What can hang from each mark
q_981: q_592
q_942: q_811 q_966
q_592: q_187 q_830
q_187: q_942
q_811: q_187 q_942 q_981
q_830: q_592
q_966: q_183 q_212 q_942

Known rows, with every way that one mark hangs from another
(q_592 (q_187 q_942) q_830): [ 0.56  0.87 -0.94  1.84 -0.15 -0.88 -1.17 -2.60 -3.18  0.82  6.71  1.95
  3.82 -2.59 -2.52  0.81  0.31  2.97 -0.46 -4.63  2.30 -2.93  2.60  3.99]
(q_187 (q_942 (q_811 q_981) q_966)): [-1.46 -1.06 -1.26 -1.19  1.32  2.30 -0.13  2.84 -0.51  2.68  0.07  1.74
 -1.25 -1.49 -0.23  1.07  2.36  0.40 -2.65 -2.08  0.61  3.45 -3.32 -0.26]
(q_966 q_183 q_212 q_942): [ 1.89 -0.46  1.95 -0.64 -2.39  2.61  1.36  2.29  1.72  2.27 -2.73 -3.36
 -2.36 -0.40 -0.70 -3.44 -7.92 -2.36 -1.79  5.22 -1.78  0.02 -0.33  3.48]
(q_811 q_942): [-0.80 -2.69  1.49  0.67 -0.30 -2.43  2.56  1.94 -0.06  1.63 -2.58  0.03
 -0.48 -0.08  1.51  1.66 -0.89  0.31 -0.66  1.12 -2.75 -1.62  0.20 -0.80]
(q_942 (q_811 q_187) (q_966 q_212)): [-3.71 -0.15 -0.92 -0.57  1.26  0.48  0.53  1.19  1.08 -1.20 -2.39  0.14
 -1.25 -1.32  2.34  1.87  1.51 -0.16  0.48  1.81 -1.10  1.18  0.14 -3.43]
(q_187 (q_942 (q_811 q_981) (q_966 q_183))): [-0.52 -0.50 -2.80 -1.74  1.32  3.40  0.27  2.41  0.67  3.07 -0.30  0.50
 -2.24 -0.11 -0.40 -1.38  1.21 -1.42 -3.69 -0.36  1.48  3.71 -3.11  0.48]
(q_811 q_187 q_942): [-0.83 -0.16  1.03  0.33 -2.52 -3.61  3.82  0.49  0.17 -1.30 -3.78 -0.07
  1.22  0.96  1.26  2.96  1.89 -0.19  1.77  2.82 -1.44 -3.17  2.46 -2.86]
(q_830 (q_592 q_187)): [ 1.86  1.17  1.72  4.60  1.18 -1.55 -3.02 -2.20  1.20 -2.73 -0.21  1.34
  1.16 -1.14 -0.80  0.77 -3.40 -0.42  2.96 -2.38 -1.17 -2.39  2.25 -0.72]
(q_592 (q_187 (q_942 q_811)) q_830): [-0.96  1.14 -1.58  2.83  1.28 -1.64  0.48 -2.86 -3.79  2.17  5.43  2.63
  3.84 -3.87 -1.13  0.91  1.24  1.45 -1.13 -5.59  2.44 -2.65  2.31  2.85]
(q_592 (q_187 (q_942 q_811 q_966)) q_830): [-0.28  0.80 -2.52  2.28  2.40  0.85 -0.64 -2.46 -1.98  1.15  5.73  1.87
  2.89 -2.96 -1.26  0.89  1.80  1.06 -1.19 -5.26  2.71 -0.65  2.02  1.87]
(q_981 (q_592 (q_187 q_942))): [ 3.82  0.34  1.86  0.50 -0.49 -1.50 -1.41  0.03 -2.17  1.29  5.34  1.10
  1.34 -0.30  0.32  1.13  0.28  3.01  3.25 -3.30 -0.46 -1.86 -0.40  2.72]
(q_592 (q_187 (q_942 q_966)) q_830): [ 0.92  0.23 -2.06  1.32  1.05  1.54 -1.73 -2.22 -1.45 -0.24  7.02  0.87
  3.33 -1.76 -2.50  0.17  0.99  2.59 -0.62 -4.25  2.90 -0.94  1.99  3.13]
(q_942 (q_811 q_981) (q_966 q_183)): [-3.32 -0.10 -3.80 -0.33  4.00  1.33  0.09 -0.30  2.92 -0.58 -3.73  0.07
 -2.13  1.70  1.46 -3.30 -0.36 -3.34 -2.73  2.05  1.63  3.60 -3.14 -1.23]
(q_942 (q_966 q_212)): [-1.48 -2.60  0.39 -1.80  0.75  2.54 -2.32  2.54  2.23  0.15  0.43 -0.68
 -2.36  0.14 -0.32  0.13 -1.85  2.92 -0.63  2.41 -2.00  2.22 -1.15 -0.19]
(q_966 q_183 q_212 (q_942 (q_811 q_981))): [-1.49  1.08  1.66 -0.17 -0.42  0.29  2.45  0.76  0.45  1.61 -5.48 -2.84
 -1.73 -1.26  0.44 -4.17 -5.14 -5.37 -2.52  3.83 -0.34  0.52 -0.64  1.10]
(q_811 q_942 (q_981 q_592)): [-1.32 -0.79  3.77 -0.54 -0.65 -5.59  0.79 -2.04 -1.77 -1.46 -3.71 -0.85
  0.92  2.42  1.28 -0.51  1.23 -0.89  1.60 -0.37 -1.49 -1.56  0.00 -1.84]
(q_592 q_187): [-0.35  0.02 -0.54  1.94  1.39 -2.27 -1.29 -0.16  0.25 -0.86  2.87  1.57
  2.06 -0.88  0.32  0.28 -0.56  2.04  1.89 -0.93  1.16 -2.99  0.51  2.40]
(q_981 (q_592 (q_187 q_942) q_830)): [ 2.87  1.12  1.18  1.45 -0.60 -2.20 -1.22 -3.75 -3.56  0.43  6.64  1.20
  3.16 -0.54 -0.63  0.95 -0.07  3.55  2.27 -4.92  0.34 -2.64  1.97  3.08]
(q_942 q_966): [-0.81 -2.81 -1.27 -0.42  1.77  2.43 -1.42  2.16  3.26 -0.56  0.65  0.94
 -1.46  1.75  0.38  0.73 -2.18  3.09 -0.19  1.66 -1.12  2.90 -2.64  0.31]
(q_830 (q_592 (q_187 (q_942 q_811)))): [ 2.43  1.58  1.36  4.65  0.96 -0.65 -1.86 -0.28 -0.30  0.42  0.46  1.80
  0.50 -3.60 -0.63  1.68 -1.48 -1.20  1.25 -4.42 -1.21 -1.36  1.78 -1.01]
(q_981 (q_592 q_187 q_830)): [ 0.92  0.86  1.04  2.14  0.51 -3.77 -1.40 -5.21 -2.12 -2.15  5.13  1.12
  3.71  0.84  0.15  0.15 -1.43  3.13  3.45 -4.09  0.02 -3.04  2.37  2.43]
(q_187 (q_942 q_811)): [-0.55 -1.76 -0.27  0.22 -0.14  0.30  1.99  4.04 -2.16  5.69  0.80  2.54
 -0.62 -3.50  0.43  3.02  0.21  1.54 -2.35 -2.46 -1.05  0.92 -2.67  1.30]
(q_830 (q_592 (q_187 q_942))): [ 3.68  1.42  1.98  3.93  0.21  0.04 -2.94 -0.41  0.20 -0.44  1.48  1.25
  0.82 -2.39 -2.37  1.27 -2.34 -0.08  2.02 -3.53 -1.01 -1.71  2.23  0.03]

Rows
[ 0.27  1.36  0.89  0.54 -1.74  0.69  4.11  1.29  0.92  1.25 -4.73 -3.04
 -1.70 -1.34  1.22 -1.91 -4.91 -4.75 -1.00  5.25 -0.98 -0.54  0.86  0.37]	(q_966 q_183 q_212 (q_942 (q_811 q_187)))
[ 0.01  1.43  2.15 -0.93 -0.53 -3.21 -2.54 -2.41 -2.26 -1.76  1.91  1.02
  2.11  0.84 -0.71 -0.86  1.83  1.25  2.67 -2.66  1.77 -1.69 -0.89  1.19]	(q_811 (q_981 (q_592 (q_187 q_942))))
[-0.25  1.75 -1.88 -3.33 -2.86  1.69 -0.24 -0.44  0.75 -2.67 -1.00 -0.29
  0.22  2.90 -2.40 -1.18  3.32 -0.02 -0.18  2.59  3.23  1.10 -0.57 -0.53]	(q_811 (q_187 (q_942 (q_966 q_183))) q_981)
[ 0.03 -1.70 -1.67 -2.19  0.55  4.37 -2.29  1.98  3.49  0.52  0.03 -2.13
 -3.75  1.67 -0.74 -3.29 -3.56  0.79 -2.27  4.52 -1.11  2.25 -1.11  1.30]	(q_942 (q_966 q_183 q_212))
[ 3.14  1.24  0.26  4.20  2.18  1.37 -2.74 -0.07  0.92 -0.30  0.82  0.89
 -0.01 -2.84 -0.56  1.36 -1.04 -1.53  1.52 -4.21 -0.72 -0.03  1.40 -1.19]	(q_830 (q_592 (q_187 (q_942 q_811 q_966))))
[-1.21 -1.76 -4.47  0.61  3.79  2.56  0.93  1.43  3.42  1.76 -2.00  0.42
 -3.27  0.94  2.39 -1.45 -2.48 -2.04 -2.66  2.17 -0.41  3.57 -2.77 -0.42]	(q_942 q_811 (q_966 q_183))
[-1.21  1.44 -1.19 -2.25 -1.10 -0.84  1.77 -2.40  2.39 -4.85 -5.57 -2.64
 -0.27  4.44  0.34 -2.49  3.56 -4.22  0.27  5.07  2.05 -0.85  1.78 -3.70]	(q_811 q_187 (q_942 (q_966 q_183)) q_981)
[-0.49 -1.19  2.61 -0.89  0.94 -2.38 -0.31 -1.55  0.45 -2.58 -3.32 -1.49
 -0.30  3.25  1.40 -1.07  1.71 -1.14  1.22  0.39 -1.22  0.66 -0.57 -2.85]	(q_811 (q_942 q_966) (q_981 q_592))
[-3.34  0.80  1.86 -2.72 -1.69 -1.95  0.39 -1.52  0.41 -5.13 -5.32 -2.54
  0.55  2.08  0.04 -0.28  4.72 -2.17  1.15  3.68  0.18 -1.15  2.78 -5.18]	(q_811 q_187 (q_942 (q_966 q_212)) q_981)
[ 0.65 -1.54 -1.57 -1.91  0.71  4.83  0.14  4.18  0.22  5.17  0.97 -0.58
 -3.64 -2.23 -0.44 -0.47 -0.37 -0.60 -4.26  0.58 -0.90  3.10 -1.83  0.92]	(q_187 (q_942 q_811 (q_966 q_183 q_212)))
[-1.98  2.42  1.76 -1.48 -2.98 -5.03 -0.57 -3.82 -0.99 -5.47 -1.98  0.54
  2.38  3.70  0.29  0.45  2.42  1.34  4.48  1.10  1.20 -1.96  0.39 -2.01]	(q_811 q_187 (q_981 q_592))
[ 0.90 -0.24  1.11 -1.53  0.74 -1.07 -0.02 -2.22  1.26 -2.20 -3.31 -2.78
 -1.46  4.31  1.06 -3.59  0.53 -3.22  0.01  2.25 -0.42  0.72 -0.28 -1.94]	(q_811 (q_942 (q_966 q_183)) (q_981 q_592))
[ 0.67 -0.06 -0.54 -1.85 -1.83  0.99  2.17  0.60  2.13 -1.42 -3.35 -3.67
 -1.87  2.06  0.92 -0.63  1.35 -2.65  0.01  5.73 -0.97 -1.44  3.18 -2.75]	(q_811 q_187 (q_942 (q_966 q_183 q_212)))
[ 2.72 -1.88 -1.01 -2.92 -1.44  5.81 -1.13  4.35  0.91  4.16  2.50 -1.38
 -3.43 -0.67 -2.19 -1.34 -1.61  1.73 -3.45  1.83 -0.99  2.59 -1.62  2.45]	(q_187 (q_942 (q_966 q_183 q_212)))
[ 4.13  1.11  1.17  3.40  1.08  2.12 -3.76 -0.27  1.33 -1.10  1.88  0.72
  0.04 -1.62 -2.00  0.92 -1.98 -0.32  1.64 -3.06 -0.61 -0.05  1.76 -0.50]	(q_830 (q_592 (q_187 (q_942 q_966))))
[ 4.27 -0.02  1.11  0.21  0.25  0.28 -2.08  0.13 -1.04  0.40  5.50  0.39
  0.86  0.34  0.68  0.56  0.67  2.97  2.88 -2.90 -0.11 -0.37 -0.09  2.04]	(q_981 (q_592 (q_187 (q_942 q_966))))
[-1.03  0.46 -4.61  0.44  1.94  1.80  2.11  0.23  3.35 -1.13 -2.77 -0.08
 -2.01  1.70  2.44 -0.64  0.12 -2.70 -0.91  3.62  0.96  2.16 -0.92 -2.00]	(q_942 (q_811 q_187) (q_966 q_183))
[-2.17  2.38  2.85 -0.14 -3.03 -7.02  1.97 -6.33 -2.75 -5.46 -3.84 -1.16
  3.70  3.16  0.15  0.46  3.79 -1.16  3.20 -0.04  0.35 -3.63  3.89 -3.55]	(q_811 q_187 q_942 (q_981 (q_592 q_830)))
[ 0.03 -0.23  1.03  0.75 -0.40  1.44  3.32  2.14  0.65  3.43 -3.88 -2.67
 -2.46 -1.92  1.25 -2.66 -6.55 -4.47 -2.76  4.07 -1.75  0.40 -0.63  1.89]	(q_966 q_183 q_212 (q_942 q_811))
[-1.93  1.80  0.47 -2.68 -4.12 -1.85  0.31 -0.45 -1.51 -2.27 -1.38  1.31
  1.85  1.06 -2.01  1.30  3.89  1.58  1.14  0.99  2.28 -1.18 -0.20 -0.83]	(q_811 (q_187 q_942) q_981)
[ 1.52 -1.37 -3.35 -0.65  1.15  4.85  1.08  4.02  0.96  4.87  0.79  0.60
 -2.92 -1.25  0.28 -0.11 -0.18 -0.68 -3.93  0.16  0.19  3.58 -3.16  1.00]	(q_187 (q_942 q_811 (q_966 q_183)))
[ 1.28 -0.33 -1.40  2.64  0.56  1.29  4.74  2.02  2.27  2.76 -3.83 -1.02
 -1.36 -0.09  1.83 -1.89 -6.58 -4.51 -1.83  3.39 -0.46  1.52 -2.30  2.07]	(q_966 q_183 (q_942 q_811))
[-0.76 -2.95  1.66 -0.90  0.63  0.28  0.66  2.58  1.40  0.96 -2.45 -2.19
 -2.27  0.00  1.19  0.50 -0.46 -0.08 -1.12  2.32 -3.20  0.34  0.60 -1.82]	(q_811 (q_942 (q_966 q_212)))
[-2.26 -0.78 -0.07 -0.76 -0.17 -0.65  1.22  2.38 -2.48  3.86 -0.70  2.44
  0.17 -2.68 -0.58  1.73  1.86  0.68 -2.35 -2.56  0.37  1.09 -3.01  0.63]	(q_187 (q_942 (q_811 q_981)))
[ 1.28 -2.52  0.85 -2.86 -1.06  4.57 -1.55  4.93 -0.03  3.86  2.66 -0.20
 -2.24 -1.84 -1.76  1.48 -0.26  3.42 -2.08  0.74 -1.53  2.27 -1.69  1.46]	(q_187 (q_942 (q_966 q_212)))
[-3.61 -0.58 -0.56 -0.06  3.71 -1.28 -0.74 -0.92  0.87 -1.82 -2.09  1.31
 -0.62  1.52  2.80 -0.35  1.52 -0.64  0.32 -0.92 -0.09  3.17 -2.93 -2.61]	(q_942 (q_811 (q_981 q_592)) q_966)
[ 0.07 -0.86 -0.33 -0.25 -0.99 -0.48  2.63  0.99  1.75 -2.54 -3.00 -1.15
  0.16  2.45  1.56  2.03  2.61 -0.60  1.68  3.49 -1.06 -0.69  1.88 -3.61]	(q_811 q_187 (q_942 q_966))
[ 2.06  0.36 -1.16 -3.01 -3.33  3.62  0.16  2.19  0.91  0.44  0.86 -1.00
 -1.39  0.69 -1.45  0.82  1.16  1.65 -0.40  3.32  0.27  0.39  0.37  0.48]	(q_811 (q_187 (q_942 (q_966 q_183 q_212))))
[-2.24 -0.81  0.31 -2.38  0.57  2.43 -1.01  2.98 -1.23  3.06 -0.23  0.46
 -1.73 -2.68 -0.65  0.55  2.18  0.44 -3.00 -1.63 -0.39  3.09 -2.52 -0.67]	(q_187 (q_942 (q_811 q_981) (q_966 q_212)))
[ 3.05  0.66  0.63  0.98  0.43 -0.22 -2.07 -3.29 -2.41 -0.40  7.00  0.68
  2.44  0.36 -0.73  0.55  0.08  3.32  2.14 -4.38  0.54 -0.85  1.76  2.82]	(q_981 (q_592 (q_187 (q_942 q_966)) q_830))
[ 1.37  1.22  0.65  2.16  0.42 -3.10 -0.24 -3.72 -3.91  1.10  5.76  1.69
  3.30 -1.48  0.60  1.03  0.79  2.19  1.86 -5.75  0.34 -2.17  2.10  2.55]	(q_981 (q_592 (q_187 (q_942 q_811)) q_830))
[ 2.54 -0.27 -1.28  0.45  1.03  2.47 -1.95  2.19  0.09  1.13  5.41  1.12
  0.73 -1.52 -1.03  0.50  1.58  2.23  0.45 -1.79  1.99 -0.37 -0.38  2.88]	(q_592 (q_187 (q_942 q_966)))
[-2.51  0.23  5.14  0.80 -0.57 -2.30  1.76  0.46 -1.61  0.66 -3.99 -0.88
  0.18 -2.46  1.65 -0.15 -3.48 -2.51  0.61  0.42 -2.26  0.23 -0.86 -0.53]	(q_966 q_212 (q_942 (q_811 (q_981 q_592))))
[-2.50 -1.83  0.97 -1.19  1.41 -1.56 -0.03  0.13  1.17 -2.27 -4.35 -1.15
 -0.50  2.17  0.71 -1.10  1.88 -1.70 -0.99  1.54  0.04  0.88 -0.85 -2.76]	(q_811 (q_942 q_966) q_981)
[-2.13  1.83  1.49  0.60  0.35 -5.35 -2.68 -6.26 -2.16 -4.27  1.89  1.21
  4.11  1.86 -1.07 -1.59  0.36  1.48  2.57 -3.25  1.55 -2.63  1.21  0.99]	(q_811 (q_981 (q_592 q_187 q_830)))
[ 1.20 -0.16 -1.05 -1.90 -2.45  2.55  0.74  2.53  0.43 -0.24  1.39  0.81
  0.01  0.69 -0.88  3.05  2.14  3.04  1.00  1.61  0.65  0.85 -0.22 -0.32]	(q_811 (q_187 (q_942 q_966)))
[ 2.46  0.41 -2.61 -1.95 -2.84  3.44  0.76  1.82  1.65  0.21  1.04 -0.09
 -1.07  1.75 -1.32  0.94  1.29  1.06  0.01  3.05  1.03  0.88 -0.33  0.55]	(q_811 (q_187 (q_942 (q_966 q_183))))
[-5.42  2.55  0.27  0.69 -0.23 -6.29  1.53 -5.20 -2.52 -3.36 -2.75  1.98
  3.12  0.77  1.52  1.60  2.52 -0.53  1.95 -2.04  0.85 -1.47  0.78 -2.56]	(q_942 (q_811 q_187 (q_981 (q_592 q_830))))
